What can hang from each mark
Q482: Q6 Q103 Q285
Q533: Q189 Q482 Q788
Q103: Q773
Q285: Q189
Q788: Q533
Q189: Q6 Q103
Q6: Q189

Every row comes from one small tree of marks. The marks that hang from a mark follow it in brackets, in the order of their numbers. Every link used is in the known rows. Which tree was each row made from?
Known rows
Q285(Q189): [-4.73 -0.32 -0.30  0.97  1.37 -1.31  0.68  0.78  4.75 -2.35 -1.06 -1.44
 -0.77  3.40 -0.67 -0.10 -2.30  0.58  2.17 -1.96 -1.64 -0.89 -1.21  1.95
  0.86  0.32  0.87  2.71  0.57  0.99  3.49]
Q533(Q788): [-3.17 -0.16 -2.48 -3.49 -0.52  1.70 -2.35 -1.23  2.14 -2.84 -2.22  1.11
  0.57  2.48 -0.89  0.17 -1.13  1.98  4.49 -0.91  0.56  1.06  0.66 -1.10
  2.02 -1.17  0.50  0.53 -0.56  0.54  1.05]
Q6(Q189(Q103(Q773))): [-1.25  1.82  1.03  0.71  3.50  0.95 -0.86  2.50  2.16  1.61 -0.24  2.60
 -1.93  0.58 -2.49 -2.08 -1.81 -3.16  0.44 -2.95  1.57  0.20 -0.29  2.41
 -3.77  2.98  0.31  0.75 -1.48 -1.57  1.44]
Q103(Q773): [-0.44  0.27  0.46  2.66  1.84  2.55 -3.15  2.18  1.71  1.61 -1.72  4.35
  0.21 -0.35 -1.60  0.41 -2.71  0.30  3.78 -1.56 -0.40 -1.47  0.55  1.28
 -1.29 -0.09  0.76  4.05 -1.76 -0.89 -1.05]
Q788(Q533(Q189)): [-1.52 -0.21  3.05 -0.81  3.62 -0.32  1.34  1.80  0.97 -3.20  0.93  0.32
  0.17  3.04 -1.99 -0.64 -0.54 -1.55  0.51 -0.61 -0.89 -1.44  0.15  0.55
  2.25  1.26  1.29 -2.20 -2.21 -2.54 -0.86]
Q482(Q103): [-1.18  0.37 -2.17 -0.74 -1.43  1.98 -1.83 -1.14  5.79 -0.21 -2.14 -2.15
 -0.63 -0.20 -3.02  5.28 -2.92  3.39  2.51  0.22  1.37  2.87  0.50 -0.07
 -1.64 -3.15  0.69  0.58  1.42  1.25  1.73]
Q533(Q189(Q6 Q103(Q773)) Q482): [ 2.54  1.20  3.07  0.61 -0.42 -3.24  1.85 -1.25 -3.28  1.77  2.52  2.92
 -1.06 -1.87  0.77 -0.79 -1.48 -1.61 -0.93  1.92  1.59 -2.11  3.55  0.79
  3.09  0.96 -3.63 -0.23 -0.44 -0.23 -2.70]
Q189(Q6): [-2.93  1.23 -1.12 -2.43  1.85  0.25 -0.59 -2.21  3.24 -2.52  0.81  1.03
  1.31  0.67 -3.70  1.12 -1.72  2.15 -0.01  0.75  1.51 -0.66  3.60  2.44
  0.40 -0.45  0.27  3.99  0.20 -0.36 -0.50]
Q189(Q6 Q103(Q773)): [ 0.06  2.69  1.67 -0.42  2.45 -0.11 -1.94 -2.51  0.95  1.15  2.16  2.49
  0.61 -3.04 -3.64  1.21 -3.14  0.27 -0.85  1.02  2.07 -0.60  1.45  2.18
 -2.39  1.52 -1.62  2.15  0.91 -1.23 -1.47]
Q533(Q189(Q6) Q482 Q788): [ 0.22 -0.58 -0.93 -4.18 -1.75 -3.05  2.46 -3.31 -1.73 -3.85  1.47  1.54
  0.93  2.48  1.92 -1.95  0.54 -0.34  1.02  1.74  1.14 -0.95  5.22 -2.15
  6.96 -0.09 -2.62 -1.40 -0.54  0.49 -1.33]
Q285(Q189(Q6 Q103(Q773))): [-1.55  2.32  2.83  0.79  2.88 -2.18 -0.30 -2.64  2.16  0.04  4.07 -0.04
  0.32 -2.18 -1.60 -0.94 -3.14 -1.76 -1.33  0.71  0.35 -2.28 -0.93  2.21
 -2.25  3.07 -2.26  2.13  2.29 -0.14  0.95]
Q482(Q6(Q189) Q103): [-1.60 -0.65 -3.27 -1.69  0.54  3.68  1.09  0.46  6.94 -2.24  0.31 -3.03
 -0.67 -0.44 -0.82  0.87 -1.41 -0.47 -0.77 -0.49  0.08  2.94  0.29  1.28
 -3.68 -0.44  1.58  1.98 -0.06  1.83  0.34]
Q285(Q189(Q6 Q103)): [-4.63  1.88  1.28 -2.48  2.07 -3.72  1.90 -4.18  3.59 -2.52  3.25 -2.99
 -0.46  0.59 -2.38  0.79 -2.14  1.05 -1.99  0.76  1.28  0.43  0.06  2.68
 -0.23  1.70 -1.50  0.73  2.91  0.35  3.01]
Q6(Q189(Q103)): [-4.00  1.75 -0.20 -1.87  2.54 -0.40  1.01  0.62  3.53 -0.80 -0.98 -0.62
 -2.51  2.88 -3.36 -1.12 -0.99 -0.45 -0.20 -3.31  2.72  2.43  0.35  2.98
 -1.41  1.61  0.92  0.04 -0.48 -1.00  3.44]
Q788(Q533(Q189(Q103(Q773)) Q482)): [ 3.11  0.88  4.97  3.04  1.89 -2.05  1.63  2.63 -3.43  2.19  0.50  2.75
 -1.78  0.00 -0.38  0.49 -0.73 -2.76 -0.14 -1.14  0.36 -0.48 -0.76  0.21
  2.10  0.77 -1.85 -3.34 -1.87 -2.49 -1.44]
Q482(Q103(Q773) Q285(Q189)): [ 1.34  0.14  0.48  3.65 -0.41  0.76 -4.38  1.12  1.46  3.12  0.03 -1.67
  1.02 -2.10  1.31  0.39 -0.66 -0.97 -0.11  0.51 -1.46 -1.31 -3.16 -1.51
 -4.46  0.29  0.87  0.74  1.09  0.81  0.95]
Q533(Q482(Q103)): [ 0.62 -0.43 -2.87  0.74 -3.70  0.72  0.14  0.27  3.60  0.61 -3.80 -1.25
 -1.92  0.46 -1.69  5.86 -1.57  4.12  2.55 -0.33  1.31  3.51  1.36  0.11
  1.27 -5.65 -0.24  1.10  0.45  1.74  2.26]
Q533(Q482 Q788): [-1.24 -0.69 -3.36 -1.93 -2.70  0.24 -0.55 -0.08 -0.38 -1.80 -4.44  2.10
 -0.91  3.45 -0.15  1.10  0.12  2.69  4.57 -1.73  1.06  1.56  1.89 -1.63
  4.34 -3.05 -0.48  0.63 -0.77  0.83  1.42]

Write each row's tree
[ 3.81 -1.24  3.33  3.27  0.69  0.44  1.17  2.80 -7.37  4.13  1.20  1.69
  0.55 -2.46  2.79 -1.77  3.09 -2.32 -2.22  1.22 -1.63 -1.97 -1.77 -0.68
  0.05  1.79  0.74 -3.03 -1.61 -1.95 -4.15] | Q788(Q533(Q189(Q103(Q773)) Q482(Q6 Q285)))
[-0.14 -2.73 -4.52 -1.42 -3.99  2.57 -1.22 -0.17 -3.95  0.40 -3.67  0.63
  1.01  0.85  3.07 -1.49  3.66  3.31  1.86  0.49 -1.19  0.49  0.92 -2.12
  2.58 -1.95  1.69  1.08 -0.83  1.50 -1.56] | Q533(Q482(Q6 Q285) Q788)
[ 2.78 -2.06 -1.49  4.94 -2.92  1.36 -1.12  2.01 -0.71  4.12 -1.02 -1.61
  0.25 -3.15  4.19  0.80  0.81 -0.07 -0.10  1.07 -3.10 -1.05 -2.86 -1.09
 -2.25 -1.58 -0.15  2.43  1.21  2.52 -0.59] | Q533(Q482(Q6 Q103(Q773) Q285(Q189)))
[ 0.75  0.72  5.62  0.99  4.16 -0.41 -0.06  1.52 -1.15  0.68  2.47  1.73
 -0.13 -1.18 -1.90 -0.18 -1.45 -2.96 -0.17 -0.34  0.00 -0.98 -1.80 -0.12
 -0.72  3.49 -0.28 -3.44 -1.68 -2.95 -1.95] | Q788(Q533(Q189(Q103(Q773))))
[ 5.23 -0.38 -0.81  2.95  1.38  4.68 -0.52  4.38 -1.47  1.35 -0.18  1.37
  0.49 -2.29  0.59 -1.79  2.82 -3.59 -3.37 -0.79 -1.74 -0.10 -2.02 -0.02
 -5.51  0.82  1.50  0.31 -2.34 -1.08 -2.66] | Q788(Q533(Q482(Q6(Q189) Q103(Q773) Q285)))
[ 3.55 -2.50 -2.50  1.91 -4.71  2.04 -2.28 -0.29 -1.78  1.86 -0.53 -1.39
  0.93 -2.80  5.95 -0.83  1.51 -0.82  1.22  1.65 -2.79 -0.38 -2.95 -4.92
 -1.59 -0.95 -0.98  0.14  1.09  3.12 -1.27] | Q533(Q482(Q6 Q103(Q773) Q285(Q189)) Q788)
[ 5.75 -1.22 -0.63  1.02 -4.49 -0.02 -3.60  0.00 -4.49  2.96 -1.02  0.63
  0.58 -1.26  5.08 -0.89  2.13 -1.58  2.59  1.62 -0.15 -0.62  0.94 -6.12
  1.38 -1.34 -1.40 -4.30 -1.12  0.55 -2.55] | Q533(Q189 Q482(Q103(Q773) Q285) Q788)
[ 1.86  1.32  1.07  1.17  0.72 -0.22 -3.45 -2.00  1.44  0.97  3.58 -1.73
  2.17 -3.89  0.38 -0.06 -0.28 -1.51 -2.77  2.44 -0.83 -2.63 -0.59 -0.65
 -4.81  1.48 -0.63  1.89  2.03  0.87 -0.75] | Q482(Q103(Q773) Q285(Q189(Q6)))
[-0.18 -1.64 -0.98 -1.90 -2.71 -2.02  1.93  0.12 -1.53 -1.83 -1.87  1.50
 -0.94  3.85  3.16 -1.51  0.44 -0.16  4.25 -0.80  0.03  0.08  3.08 -2.52
  7.21 -1.38 -1.15 -2.01 -1.62  0.96  0.26] | Q533(Q189 Q482 Q788)
[ 0.11 -2.19  0.90  0.62  0.73  0.24  4.73  2.13 -1.28 -2.32 -0.14  1.27
 -0.24  1.73  1.51  0.00  0.62 -0.59  0.16 -0.16 -2.46 -0.51  0.72  0.61
  4.47 -0.53  0.16 -0.33 -2.29 -0.21 -2.72] | Q788(Q533(Q189 Q482(Q6)))
[-3.35 -0.29 -2.00 -1.80  1.52  1.63  0.58  0.60 -0.54  1.49 -0.97 -2.05
 -0.37  0.32 -0.50 -2.49  2.84  0.03 -2.90 -1.09  0.57  1.35 -0.73  2.37
 -2.61  2.66  4.19  0.29 -0.79 -0.25  0.88] | Q482(Q6(Q189(Q103)) Q285)
[-2.28  1.12  2.67  3.01  1.69 -1.49 -1.31  0.72  2.02  2.03  1.03 -0.13
 -1.34 -0.64 -0.61  0.06 -3.06 -1.38  1.73 -1.77 -0.12 -1.09 -3.02  1.31
 -2.10  1.85 -0.50  1.25  1.27  0.05  2.36] | Q285(Q189(Q103(Q773)))
[ 0.93 -0.35 -3.85 -2.40 -5.42  1.08 -0.92 -1.75  2.51 -1.14 -3.60 -1.37
 -1.50  0.89 -0.02  4.12 -0.96  3.49  3.96 -0.28  2.17  4.16  1.08 -3.43
  1.79 -5.06 -1.64 -1.58  1.27  2.36  1.95] | Q533(Q482(Q103) Q788)
[ 0.61 -1.87 -5.52 -2.50 -5.36  3.13  0.78 -2.08  2.19 -1.53 -2.27 -2.00
 -0.66 -1.28  1.92  4.37 -0.81  3.50  3.19  1.53  0.48  3.89  0.35 -3.28
  1.18 -4.73 -0.97 -0.09  1.27  4.20 -0.43] | Q533(Q482(Q6 Q103) Q788)
[ 4.99  1.72  2.16  2.55  0.82 -0.64 -1.06  0.16 -1.60  0.52  3.05 -0.04
  1.65 -2.65 -0.36  0.09  1.42 -2.78 -4.44  1.54 -1.05 -2.44 -1.52 -0.49
 -3.71  0.20 -2.01 -0.01  1.37 -1.48 -1.01] | Q788(Q533(Q482(Q103(Q773) Q285(Q189(Q6)))))
[ 0.80 -0.36 -0.21  1.57  0.16  0.87 -0.92  3.21 -3.40  0.91 -4.12  1.80
  0.01  2.67 -2.39  0.30  3.05  2.35 -0.81 -1.82 -0.70 -0.22 -0.21  1.20
  0.95 -1.95  2.27 -0.20 -1.70 -2.53  0.15] | Q788(Q533(Q482(Q285)))
[-0.25 -0.94 -1.17 -0.22  2.67  2.37  4.73  4.05  1.38 -3.67 -0.89  1.86
 -1.05  3.41 -1.74 -2.30  1.18 -1.85 -1.33 -3.29 -1.22  0.55 -0.09  3.25
  0.05  0.69  1.43  2.41 -2.98 -1.40 -0.26] | Q788(Q533(Q482(Q6(Q189))))
[-2.13  0.77  4.19 -1.48  3.08 -1.79  1.84  0.03  0.49 -1.60  1.66 -1.32
 -0.68  1.27 -3.05  1.14 -0.76 -1.22 -0.55 -0.18  1.23  0.81 -0.96  0.65
  1.30  1.59  0.39 -4.75 -0.75 -2.36  0.46] | Q788(Q533(Q189(Q103)))
[-2.31  0.88  0.81 -7.15  0.37 -3.08  1.02 -6.10 -0.34 -3.54  4.11 -1.57
  1.09  0.16 -0.33 -1.37 -0.86 -0.75  0.09  3.06  3.10  0.31  3.11 -1.84
  3.69  2.30 -2.24 -4.32  1.10  0.19 -1.08] | Q533(Q189(Q6 Q103) Q788)
[ 0.60 -1.74 -1.30  1.07  0.02  2.91  0.85  2.87 -3.41  0.54 -2.60  1.23
  1.28  0.92 -0.39  0.10  3.53  2.62 -1.03 -0.26 -2.25  0.00 -0.82  1.39
  0.34 -1.52  3.10  1.53 -1.59 -1.20 -1.92] | Q788(Q533(Q482(Q6 Q285)))
[ 2.59  1.97  3.91  2.35  2.23 -2.54  0.56  0.11 -4.71  1.78  3.09  1.34
  1.07 -1.62 -0.81 -2.01  2.31 -2.24 -5.22  0.24 -0.12 -2.80 -1.91  1.42
 -1.98  2.18 -1.45 -0.72  0.69 -2.47 -0.21] | Q788(Q533(Q482(Q285(Q189(Q6 Q103(Q773))))))
[-0.23 -0.27 -0.24 -0.15  1.83  1.15  3.21  2.67 -3.23  0.27 -1.32 -0.46
 -0.92  1.41 -1.17 -2.82  4.70 -0.85 -4.28 -2.36  0.08  1.46 -1.45  2.55
 -1.84  1.30  2.71 -1.31 -1.41 -2.07  0.42] | Q788(Q533(Q482(Q6(Q189(Q103)) Q285)))
[ 1.30 -0.39 -1.64  1.80 -0.50  5.54 -2.36  0.32  4.68  2.05  0.25 -0.19
  1.21 -4.87 -0.26  3.82 -3.45  1.24  2.44  1.64 -0.96  0.63 -0.91 -0.15
 -4.69 -1.56  0.53  3.52  0.03  2.43 -2.98] | Q482(Q6 Q103(Q773))
[-1.42 -0.57 -1.23 -0.72 -3.83 -3.65 -0.24 -1.78 -3.55  0.90 -2.70 -2.24
 -1.18  2.95  2.41 -1.30  3.25  1.68  1.15 -1.07  0.23  1.08 -2.12 -2.44
  2.75 -0.51  0.08 -3.04  1.56  0.93  4.38] | Q533(Q482(Q285(Q189(Q103))) Q788)
[-0.26  0.88  1.46 -1.69 -1.00 -4.82  4.07 -2.85 -1.42 -0.47  1.72 -0.08
 -1.24  0.88 -0.24  0.85 -0.71  0.94 -1.40  1.40  2.76  0.74  4.39  1.49
  5.61 -0.44 -2.47 -1.61  0.98  0.02 -0.21] | Q533(Q189(Q6 Q103) Q482)
[-1.42 -2.99 -3.49 -0.13 -3.66 -0.04  0.87 -0.04 -2.79 -0.65 -2.37 -1.62
  0.78  2.12  5.42 -2.77  3.39  1.14  1.28  0.05 -3.07 -0.83 -1.62 -2.43
  2.84 -0.17  0.87  1.02  0.72  2.27  1.12] | Q533(Q482(Q6 Q285(Q189)) Q788)
[-1.07  1.13 -0.50 -1.41 -0.45 -1.69 -1.94 -2.97  2.97 -1.31  2.65 -5.13
  1.74 -0.98 -0.32  1.11  0.41  0.85 -3.45  2.35  0.07 -0.13  0.05 -0.08
 -2.78 -0.04  0.25  0.38  3.02  1.24  1.65] | Q482(Q103 Q285(Q189(Q6)))
[-0.34  2.07  2.58  1.23  2.05 -2.40 -2.31 -1.94 -1.91  2.39  3.74 -0.41
  1.88 -2.70 -0.14 -2.70  0.24 -1.41 -3.38  1.14  0.24 -2.86 -1.15  1.40
 -3.62  3.77 -0.24  0.85  1.89 -1.27  0.22] | Q482(Q285(Q189(Q6 Q103(Q773))))
